Each row was made from one walk, in order. Every step used is in the known rows, and no mark comes twice. Write each row's walk.
In the rows, 128 means zero.
Known rows
disirit pagoz: [138  99  85 116 114 134 131 127 156 129 140 143 158 116 156 133 133 130
 126  86 110 114 151 104]
gumas domeb disirit gukuv: [128 116  86 124 126 130 117  68 113 107 111 127 123 192 150 104 116 131
 120 121 158 103 152 113]
pagoz gumas gukuv disirit domeb: [120 107 108 152 105 116 123 144 122 144  60 160  88 153 146 105 131 144
 125 118 132 103 111 112]
pagoz gumas domeb bokepu: [135 101 110 128 112 111 150 100 115 112  92 131  82 150 157  90 130 152
  97 129 144 129  96 107]
pagoz gumas domeb: [140  91  83 137 115 138 142 112 128 117  95 136 100 143 156 102 142 144
 120 145 155 147  89 106]
gumas domeb disirit gukuv bokepu: [131 105 105 139 123 111 127  50 106 118 103 127 113 181 154  91 109 127
 113 114 149  87 124 116]
pagoz gumas domeb disirit: [136 114  93 140 116 144 135  97 122 114  96 125  90 161 150 107 134 143
 113 102 143 106 120 105]
disirit gukuv bokepu: [128  72 116 125 117 102 125  78 129 129 110 139 130 152 153 109 118 129
 130 131 138 120  97 115]
pagoz gumas domeb disirit gukuv bokepu: [137  94  99 140 116 118 135  61 111 122  76 128  81 177 152  90 117 139
 101 110 157  93 101 114]
gukuv gumas domeb: [128 124 141 121 127 122 142  83 116 112 122 153 146 142 158 108 145 122
 150 161 134 135 129 109]
gumas domeb: [137 103  85 132 121 128 134 101 124 116 118 138 133 146 158 103 137 130
 130 148 148 141 112 109]
domeb disirit pagoz bokepu: [149 132  90 133 114 134 102  97 141 116 149 128 156 112 154 139 126 135
 125  52 110  80 204 100]
disirit gukuv gumas domeb: [126 115 130 108 129 120 133  64 113 109 117 156 146 169 155 103 132 124
 147 180 155 132 139 114]
pagoz gumas: [131  85 107 128 111 136 133 127 142 124 103 135 108 132 148 126 139 144
 129 118 129 141  93 105]
gumas gukuv disirit: [120 102 136 145 125 111 123 117 135 135 105 152 121 132 151 103 139 136
 143 131 138  95 100 107]
disirit gukuv: [124  87 103 110 121 124 115  96 134 118 123 139 141 165 148 123 122 133
 137 135 146 136 123 112]
domeb bokepu gukuv disirit pagoz gumas: [139  97 159 132 116 106 152 103 159 135  79 136 106 129 161 108 130 149
  95  79 137  80 180 107]
bokepu gukuv: [132  83 125 122 122 117 136 107 159 126 124 132 145 142 152 124 113 133
 131 135 142 119 169 113]
gumas pagoz bokepu gukuv disirit: [139  98 190 150 128 128 105  72 141 128 105 130 166 112 140 121 130 131
 148 116 180  90 207 115]
domeb disirit pagoz: [135 119  95 120 116 140 123 113 151 124 140 131 148 134 152 137 122 129
 121  44  95  74 181 103]
bokepu gukuv disirit: [130  98 162 143 127 118 131  93 147 132 100 136 138 148 153 113 136 129
 144 134 154 115 162 111]

Write each row's walk
[120 121 158  99 128  93 139  52 100 103 113 148 128 181 156  90 120 131
 124 160 142 116 142 115]
disirit gukuv gumas domeb bokepu
[116 123 181 106 113  82 142  95 123 126 108 146 146 171 149 119  92 125
 121 121 102 101 223 121]
disirit domeb bokepu gukuv gumas
[131 133 166 122 134 117 146  61 129 113 120 135 140 166 155 111 112 121
 134 134 139  78 211 114]
bokepu gukuv gumas domeb disirit
[146  96 119 133 120 112 114  92 150 118 134 128 154 121 154 127 112 137
 134 145 158 127 191 111]
pagoz bokepu gukuv
[154 120 102 130 119 123 114  89 162 122 145 121 162 119 155 137 104 136
 114  66 131  65 252 106]
domeb disirit pagoz bokepu gukuv
[146 115 103 148 118 112 107 114 145 134 124 156 143  88 161 112 140 140
 135 104 139  78 157 102]
gumas gukuv disirit pagoz bokepu
[126 111 138 150 115 115 123 109 131 138  80 146 141 175 150 116 122 123
 137 126 142 119 195 116]
bokepu gukuv disirit domeb
[128 116 197 118 125 131 104  77 127 117 140 144 179 101 137 139 136 124
 165 116 132 104 176 112]
gukuv gumas pagoz bokepu
[137 147 126 118 126 136 139  81 128 116 132 148 154 140 158 119 132 120
 130  83 106  74 190 105]
gukuv gumas domeb disirit pagoz
[130 106 109 136 121 118 129 128 151 142 114 159 137 109 158 110 138 136
 131  97 122  72 132 104]
gumas gukuv disirit pagoz
[124 101 187 135 126  91 138  80 135 126  96 129 124 157 154 101 123 137
 121 118 143 101 168 111]
domeb bokepu gukuv disirit
[134 112 167 144 129  93 147  66 123 120  86 132 114 165 162  79 127 136
 112 143 170 105 169 113]
gumas domeb bokepu gukuv disirit
[115 105 201 107 126 137 126  94 136 124 130 147 173 120 134 137 133 119
 162 108 114  98 151 115]
gukuv gumas pagoz
[126 103 174 108 127 110 144  90 151 124 128 147 160 136 152 130 119 124
 150 150 128 112 185 114]
bokepu gukuv gumas
[137 105 165 127 122  98 144  92 155 132 106 138 139 134 162 109 122 136
 107  84 127  77 202 108]
domeb bokepu gukuv disirit pagoz
[135 111 167 155 117 125  95  88 126 135  86 138 167 139 137 123 116 126
 142 105 166  94 235 121]
gumas pagoz bokepu gukuv disirit domeb
[141  69  86 134 105 106 152 133 159 149 100 153 101  89 159 106 114 149
  97  88 110  71  86 108]
disirit pagoz gumas gukuv bokepu
[135  98 128 123 124  93 152  80 131 114 111 125 119 161 162  87 102 138
  99 145 156 110 170 115]
gumas domeb bokepu gukuv
[128  89 149 115 121  89 143  95 144 120 121 124 128 150 154 110 100 139
 107 117 131 105 175 114]
domeb bokepu gukuv
[156 140  66 141 118 136 112  84 127 110 141 129 147 122 161 116 127 133
 114  78 136  89 203 102]
gumas domeb disirit pagoz bokepu
[121  93 215 105 130 125 138  83 154 128 124 143 180 124 137 134 111 120
 149 123 136  79 201 121]
bokepu gukuv gumas pagoz
[124 131 170 112 125  97 149  72 106 106 122 146 128 151 160  95 131 128
 128 143 120 119 138 110]
gukuv gumas domeb bokepu
